Each row comes from the steps of one walk. Every step used is in the known rows, and no mark comes twice. Write the walk behind each row, first mark first.
Known rows
roko kasu nofa kelo novi: [ -2 -33  29 -12  10  23  16  -3 -16  33  -9   4  16   4  -7  -8  21  37
  43  -8  -1 -30   5 -21  39  -3 -19 -30 -10   1 -11  12  33 -28   1 -19
  -2   5 -13 -14  29  -9 -12 -29 -14  13  -8  13]
kelo novi gefu kugo dule pobup: [ -3 -34  -4   3  11  29  20  53  37  56 -11 -12  17  20 -11 -17  39 -34
  -2  11   1 -18 -25   7  -4 -20 -14   0   9  -9   2   3  -5  -4  34   8
  -9  11 -10  27 -10   1  -6  -2  -5   0  29  -2]
kelo nofa kasu novi: [ -2 -50  21 -24  12  33   7  12  -6  46  -3   7  12   5 -11  11  15 -28
  25  -4  10 -23 -13 -16  39 -10  -7 -19   8  -3  16  31  34 -26  14 -23
  -2   1 -15  -8  25  -1 -10 -17  -8   5  11  14]
sotab kugo: [ -7  38 -14 -14   9   3  33 -30  -2   2 -14  18  13  28  18 -43  37 -34
   5  37 -37  -5 -19   1 -33 -40 -13   3  -2   3   3  50   2  15  19  47
 -13  -1 -20  26 -17  16   1   2  38   3 -22  15]
kelo nofa kasu novi gefu: [ -2 -65  23 -15  12  35  -2  20  -2  44  -9  -9  15   6  -7  17  16 -43
  25  -7  14 -29 -12 -14  39 -10  -5 -22   5  -2  11  28  36 -29  20 -27
   2  -1 -13  -1  26  -8  -6 -20 -20   6  28   4]
kasu nofa kelo novi gefu kugo dule: [ -6 -53  16  -4  16  40  11  49   4  56 -10  -4  14  10  -9   0  22  14
  26 -13  -4 -27 -11 -12  26  -3 -13 -19  11   1  11  -9  29 -21  26 -14
 -10  20 -10  14   6 -12 -13 -15  16   1   9   7]
gefu kugo: [  0  33  -5  -2  14  14  16  27 -30   3  -8  17  11  21 -10 -43  30  22
  -4  35 -31  -4 -11   5  -5 -20 -13  -2  24  -9  -2  43 -28 -14  11  43
 -23  -2 -25  13 -13  12  -9   4  47  -2   9  13]
dule pobup gefu kugo: [  6  43 -25   2   9  10  37 -20 -21  21  -5  13  22  23 -18 -60  42 -35
 -26  26   8  -4 -10  22 -40 -25 -15  -4   8 -27 -14   6 -63  16  -3  21
 -15   7 -19  24  -8  21   6  17  36   0 -23  14]
roko kasu novi gefu: [ -2 -20  16   5   6   1  17   7  30  -2 -18 -14  26  10   4 -24  22  13
  17   4 -11 -27   9  -7  21 -15  -8 -24 -13  -3 -14  30  17 -34   3  -3
   4  -8 -16   2  25  -7   4 -25 -22  18  24  -2]
sotab kugo dule: [-12  39 -28  -8   9   6  49 -24  45  14 -13  21  13  32  21 -49  40 -12
   0  39 -36  -3 -30   3 -49 -44 -11  13  -7   4  19  41 -10  28  32  54
 -16  17 -14  58 -30  19  -2   7  35   2 -40  15]
nofa kelo novi: [ -6 -29  20 -24  13  37  17  11   5  45  -5  13   4  12  -7 -12  26 -29
  29  11   9 -18 -14 -11  22 -14 -22 -20  -1  -2  11  13  32  -8  16  -8
 -16 -17  -3 -13  28  -2 -11 -14  24   6   5  13]
novi kasu nofa gefu kugo: [ -5  -2  12 -23   9  16   1  27 -35  27 -16  17  23  12  -1 -28   5 -19
  26  21 -23 -26  18  -8  21 -12 -13 -15   7   2   3  32  21 -19  28 -27
  -6 -14 -11 -15  12 -13  24 -18 -15   9  14   2]
kasu nofa gefu: [ -6  -4  11 -24  16   7  18  32 -38 -19 -18  14  17  13   3 -43  19 -31
  31  11  -6 -18  -2 -17  10 -17 -11 -20   9  -1  21  31  13 -13  -6 -22
  -2   4  -9  -9  26  -8  28 -14 -28   2 -20  13]
kelo novi dule pobup gefu: [ -4   7  -1   1   1  14  30  -6 -20  38  -4   6  20  20 -11 -21  35 -91
 -13  12  15 -14 -27   8 -21 -19 -17  -2  14 -16  -2  20 -18  17   5  -6
   1   6  -4  15  11   1  14  -5  40   4   7  12]
roko kasu nofa gefu kugo: [ -2   8  19  -1  16  17  10  24 -40  -7 -21   8  22   9  -3 -44  18  51
  31  10 -20 -24   6 -13  30  -7 -13 -19  -8  -2  -8  30   2 -27  -3  -4
  -5  11 -24 -13  14  -9   9 -21 -28   5  -9  10]
zazi dule pobup gefu: [   6   39  -38  -24    6    7   53  -27    0   35   -5   17   27   25
  -17  -52   45 -109  -17   28   18   -5   -2   12  -59  -26  -14   -3
   -2  -26  -22  -10  -72    3  -23    7   -2   -2   -9    9    8   22
   10    9    3   -9  -31   15]
nofa kasu novi gefu kugo dule: [ -5 -22   2  11  11  35   9  30  39  33 -16  -5  23  13  -2  -6  24  14
  11   4  -1 -21  -2  -1  24  -5  -6 -17 -15  -2  22  22   8 -24  27   2
 -12   1 -14  22   5  -7 -16  -9  -2   2  31   1]
sedip roko kasu novi dule pobup gefu: [ -3  -1  -2  20  -4   7  14 -33   1  11  -6   2  31   7  -7 -35  38  23
   8   7  -4 -25   7   4   4  -5 -12 -23 -26 -17 -21  40 -35 -22 -13  -7
   8  16 -21  25  24  -4  11 -26  -8  10  12  13]
gefu kugo dule pobup: [ -2  40 -26   6  12  22  33  31  27  29  -8  19  18  27 -12 -54  40  30
 -19  34 -14   1 -23  13 -36 -29 -12   9   9 -15  15  11 -56   6  25  46
 -24  26 -23  43 -29  21 -12  13  16  -7 -20  13]
kelo nofa gefu kugo: [ -4 -15  17 -19  24  37   0  56 -44  16 -14  13   8  14  -8 -37  14 -23
  15  22 -11 -17 -26  -9  25 -21 -11  -1  20  -7  11  35   2 -10  15  -6
 -12   7 -23 -11   8  -1  19  -7  -4  -5   5  11]
kasu novi lifofe: [ -5 -15   8 -27   3  -3  30  21  56  19   6  -5  17  16   2 -19  23 -23
  16   6 -11 -17   7   3  10 -22  -4 -14  10  -5  18   8  28 -32  16  18
  -5 -19 -22  -3  24  -3  14 -19  66  11  31  10]
kelo novi kasu nofa gefu: [ -7 -45  20 -39   6  17  10  29  -6  57  -7  11  16   7  -5  -7  10 -63
  37   7  -8 -30   5 -16  33 -11 -20 -15   9   3   3  25  55 -11  27 -47
   3 -19   2 -23  27 -15  21 -25 -18  14  23   5]
pobup gefu kugo dule: [  0  43 -27   4  14   8  49 -15  -4  12  -2  17  12  26 -12 -62  34   5
 -21  32 -18  -8 -16  11 -29 -18 -15   1  26 -18 -10  34 -53  21   6  32
 -23  11 -11  58 -16  16   8  16  92   5 -18  15]
kelo novi dule: [ -8  -4  12  -6   2  13  21  16 -21  23  -6   8  13  19  -3 -10  30 -68
   4  18  -6 -14 -27  -6  -3 -19 -16  -2  22  -4   9  44  10   1  10   4
  -2  -3  -3   9  15  -5   8 -16  40   6  24  10]
kugo dule pobup: [ -6  27 -29 -11   5   7  50   0  61  17  -7  19  19  27  -4 -55  45 -23
  -9  33  12  -1 -24   5 -55 -40 -13   2  -3 -14  30  11 -46  19  17  26
 -12  20  -4  51  -5  21   2   7 -28   1 -46  12]
novi dule pobup: [ -6  47  -7  12  -2   8  20  -7 -34  -7 -14  12  27  28   0 -38  39 -72
 -20  30  11  -3 -23  10 -50 -32  -9  -2   4 -14  16  31 -48   8   3  22
  -3  10 -13  21   8   6  13  -5   4  -1  -8   8]
sedip novi dule pobup gefu kugo: [  0  33  -7  26   2  16  20   7 -11  15  -9   7  22  27 -10 -50  18 -40
 -32  23 -17  -7  -8  17 -27  -4  -4  -6  10 -18   3   9 -76 -14 -15  11
  -2  20 -20  21   3   7  15  -8  58   0  17  13]
roko kasu nofa: [  0  -4  14 -11   5  -2  23 -14 -27  -4 -11   5  20  10  -2 -29  26  34
  30   6 -12 -23   9 -17  14 -13 -14 -24   1  -2 -12  37   7 -26  -7   0
   1   8 -15   5  21  -1  -2 -23 -22  14 -18  12]

Write each row's walk
[ -3 -54  25  -8  16  38   1  44 -26  48 -10  -6  14   7  -9   4  20   1
  28 -14  -4 -28  -4 -13  36  -1 -14 -25  14   1   2  -4  38 -30  17 -17
  -8   9 -13  -7  14 -14 -13 -18  18   2  20   7]  kasu nofa kelo novi gefu kugo
[ -4 -20  17 -22  12  19  16   5 -32  13  -8  13  13  11  -3 -17  22  -3
  31   0   1 -20   1 -17  12 -10 -13 -29  10   0  13  13  23 -23   1 -11
  -9   3 -10  -2  25  -4  -5 -16   9   5 -20  16]  kasu nofa kelo
[ -6   3  11   6   3  24   8  -1  -8  13 -13  10  24  11   0  -1  20 -25
  12   7   5 -16  -4  -5  17  -6  -7 -19 -11  -2  25  42  10 -20   6  -4
  -4  -7 -11   2  24  -9  -5 -18  18   4  22  11]  nofa kasu novi dule
[ -5 -47  17 -39   1  10  15  12  -4  65   0   9  14   8  -9   8  15 -55
  32   4 -11 -29   5 -15  24 -12 -20 -16  19   3  -5  26  53 -16  29 -34
   3 -17   1 -10  21  -8   6 -23   1  17  24   7]  kelo novi kasu nofa
[ -5 -22  19 -31   2  17   5 -11 -20  45  -8  16  20  10  -1  -5   9 -26
  32  11  -6 -28  21 -14  16 -12 -16 -27   4   4   2  21  38 -21  29 -32
  -5 -21  -3  -9  26 -11   4 -24  -2  16   4   4]  novi kasu nofa kelo
[ -2 -17  -4  14  10  39  11  30  47  44 -16  -5  28  14  -6  -9  29   4
   3   2  13 -18  -4   6  12  -9  -5 -16 -24  -7  23   4  -6 -21  27   0
  -9   7 -16  19   2  -4 -16  -5 -23  -1  22   1]  nofa kasu novi gefu kugo dule pobup
[ -2  12  -1  12   2  25  19 -23  -8  26 -10   8  29  13  -6 -12  24 -43
  -3   2  22 -16  -4   5   2  -6  -7 -20 -17 -12  14  22 -12  -4   0 -14
   0  -2 -12   8  22  -4   2  -7  23   4   8  12]  nofa kasu novi dule pobup gefu
[  3  34 -24 -10   6  -1  44 -40  -9  11  -4  12  21  23 -12 -60  44 -69
 -17  26  22  -7  -9  15 -47 -31 -16 -11   3 -25  -6  12 -51  20  -9   6
  -7  -1  -8  26  10  20  15  12  14   6 -35  13]  dule pobup gefu
[  0 -59  22  -5  15  44  -8  37 -12  53 -10  -9  15   6 -11  16  14 -12
  18  -8   2 -28 -13  -9  46  -6  -4 -16  10  -3   5  24  28 -34  25 -15
  -5   6 -22  -3  12  -7 -13 -15  -1   0  37   5]  kelo nofa kasu novi gefu kugo
[ -5 -45  23 -26  13  27  15  19 -21  42  -4   9  10   6  -9   0  20 -13
  37 -11   4 -24  -4 -20  29  -5 -17 -27  12   1  10   4  44 -21   7 -24
  -5   3  -6 -12  27  -8  -9 -19  13   6  -6  17]  kasu nofa kelo novi
[ -6  22  -2   9  -1   5  21  16  14   6 -10   8  29  18  -3 -24  22 -50
 -17   7   0  -9 -13   6 -19 -23  -3  -8   3 -11  17  15 -11  -9  -1   5
   5   8 -17   3  14   3  14 -11  15   4  11  10]  kasu novi dule pobup
[ -3 -11 -10  15  10  16  21  55  64  27 -14 -11  28  18  -5 -26  25  -2
 -14   5 -10 -15  -8  11  -6 -21  -2  -6   1 -11  10  -4 -11 -19  23  12
  -5  15 -20  24  -7   3   1  -3  -1   1  28  -3]  kasu novi gefu kugo dule pobup
[ -3   4 -16  18  11  21  17  41  26  16 -20 -11  23  28  -2 -41  41 -11
 -14  27  -5 -12 -18  14 -30 -28  -7   0   6 -11   8  13 -42  -5  31  32
 -16  15 -16  50 -18   5  -2   5 -10  -4  13  -7]  novi gefu kugo dule pobup
[ -5 -11   3 -12  21  43  13  58  -6  35 -14  15  13  18 -11 -45  22 -18
   4  21   2 -14 -33  -2   4 -27  -9   6   8 -11  21  12 -19   1  24  -5
 -13  27 -22   6  -3   5  16  -1 -29 -10 -15  11]  kelo nofa gefu kugo dule pobup
[ -4   1  11  10  11  49  17   6 -27  60  -7  10  16  17 -15 -18  27 -34
  -5   6  13 -18 -22   8   4  -7 -19 -10  -1 -13  -1  -5 -10   5  15  -1
 -16   4 -13   0   9  -4  -4  -4  69  -2  11  13]  nofa kelo novi dule pobup gefu kugo
[ -7   2  -2 -18   6  22  11  30   1  46 -16  19  29  16  -3 -35  11 -17
  14  20 -10 -22  11  -1   0 -19 -12  -8  -6  -3  13   7   0  -7  36 -26
  -6   5 -10   3   2  -7  21 -11 -38   5  -6   2]  novi kasu nofa gefu kugo dule pobup
[ -2  61 -15  25   2  12  25 -17 -52   4 -11  11  29  29  -8 -47  37 -57
 -37  27   5  -5 -22  21 -49 -23  -9   1  13 -21  -4  26 -70  18  -1  25
  -9  16 -19  33  -6   8  16   6  59  -3  -5  10]  novi dule pobup gefu kugo
[  0  32   3  29   2  10  26  -9  -7  16 -12   3  33  14  -9 -35  20  27
 -16   3 -11 -19   0  10   2  -8  -7 -11 -10 -15 -24  15 -29 -13  -6  11
   0  15 -27   7   5  -1   6 -12  36   9  11   9]  roko kasu novi dule pobup gefu kugo
[ -2 -54   7   1  14  50   3  39  25  71 -10  -6  21   9 -14   8  21  -7
   6  -9  16 -25 -21  -1  24 -11  -3 -10  -4  -8  16   0   7 -21  34 -14
  -6  25 -21  15   2  -2 -15  -9 -27  -3  18   4]  kelo nofa kasu novi gefu kugo dule pobup
[ -4 -12   8 -33  -1  -3  12 -10 -22  30  -6  14  20  13   0 -12  13 -39
  26  17 -15 -24  20 -13   3 -17 -14 -20  16   2  -1  38  27 -18  24 -23
   0 -18  -3   3  19  -6  12 -21  -9  18   6   4]  novi kasu nofa
[ -8 -12  18  -4   7  43  13  10 -10  50  -8  11  15  16  -7 -10  29 -53
  11   8  21 -16 -23  -1   3 -15 -19 -13  -8  -7  15   0   9   0  17  -8
 -10  -2  -7  -9  22  -6  -6 -14  22   0   7  11]  nofa kelo novi dule pobup
[ -7 -12  14 -34   5   7   7  11 -26  18 -16  16  23  12   5 -27   7 -50
  33  21 -12 -27  19 -14  15 -16 -14 -20   3   3   9  36  31 -14  23 -40
   0 -21  -3 -14  27 -14  31 -23 -32  13   5   2]  novi kasu nofa gefu
[ -1   5  -3  31   0  17   9 -16  -8  20  -7   2  31   7 -11 -36  36  54
   1   7 -17 -23   6   9  10  -1 -12 -18 -22 -19 -28  36 -43 -28  -7   5
   2  20 -30  23   9  -3   4 -22  11   4  21  13]  sedip roko kasu novi dule pobup gefu kugo
[ -3 -10   7 -12   8  21  15  -1  13  19  -9  12  18   8  -3  -8  21 -13
  22   7   6 -16   3  -9  27  -8 -10 -23 -13  -3  21  35  21 -23   6  -8
  -7 -17 -11  -6  25  -2 -11 -13  -2   7  12  13]  nofa kasu novi
[ -2 -60  25 -30   9  33   6  13  10  59   3  -4  12   7  -8  16  18 -29
  32  -7  14 -27  -8 -11  40 -11  -5 -18   6  -2  18  16  40 -34  25 -14
  -3  -5 -21  -8  28  -7  -6 -22  23   6  24  13]  kelo nofa kasu novi lifofe
[ -3 -21  13 -20   4  22  15   1  34  34   0  -1  19  11   0  -1  26 -12
  31   3   9 -21  10  -1  29  -8  -7 -23 -15  -2  25  18  29 -33  21   3
 -10 -22 -19  -7  29  -9  -6 -19  35   8  29  11]  nofa kasu novi lifofe
[ -6 -32   5 -23   7  32  16  49  22  84  -8  13  22  11 -12 -14  14 -29
  19   6  -7 -25  -4  -3  19 -12 -18  -4   1  -3   8  -4  25  -4  42 -36
  -3   7  -7  -6   2  -8  12 -13 -25   5  13   5]  kelo novi kasu nofa gefu kugo dule pobup
[ -2 -17  13   4  11  39  15  15 -47  58  -5   6  20  10 -18  -6  22 -14
   6 -16   9 -23 -11  -1  12   0 -15 -19  11 -10  -4 -16   3  -7   7 -20
  -6  23 -15  -1   8  -8  -4  -9  52  -1  -2  16]  kasu nofa kelo novi dule pobup gefu kugo
[ -7 -43  26 -32  10  36  19  13  24  60   4   0   6  15  -3  -7  30 -31
  37   8  13 -22  -8  -4  26 -14 -19 -19  -2  -1  14  -6  40 -18  30   3
 -18 -25 -11 -14  30 -10  -6 -19  61   6  22  11]  nofa kelo novi lifofe
[ -3 -25  15  -6   8  30  21  -2 -38  50  -5   6  20  10 -13  -6  24 -45
  12 -16  21 -24 -10  -6   7  -4 -15 -24   7  -8   2 -11  12  -2   1 -30
   0  17  -7   1  23  -9   3 -13  35   4 -11  16]  kasu nofa kelo novi dule pobup gefu
[ -5 -30  20  -9   7  33  12  18 -29  48  -7   7  19  10  -9   1  23 -33
  20 -13  16 -22 -12 -10  10  -8 -15 -22   4  -3  13 -10  22 -14   8 -24
   0  16  -9 -10  22  -9  -5 -18   6   1  -6  15]  kasu nofa kelo novi dule pobup
[  0 -20   5  13  11  16   4  46  18   5 -17 -13  14  24  -2 -39  16 -17
  -2  24 -34 -15   3   4   6  -4  -3 -15  14  -6   4  21 -34 -42   2  12
  -6   0 -18  17   6   0   4 -17  18   3  48  -1]  sedip novi gefu kugo
[ -4 -50   9  -3  14  45  13  47  13  67 -11  -4  20  11 -12  -2  27   3
  18 -15   9 -26 -12  -5  15  -7 -12 -19   2  -4  11 -28  16 -18  27 -16
  -8  27 -12  11   3  -8 -14 -10  -5  -2   0   6]  kasu nofa kelo novi gefu kugo dule pobup
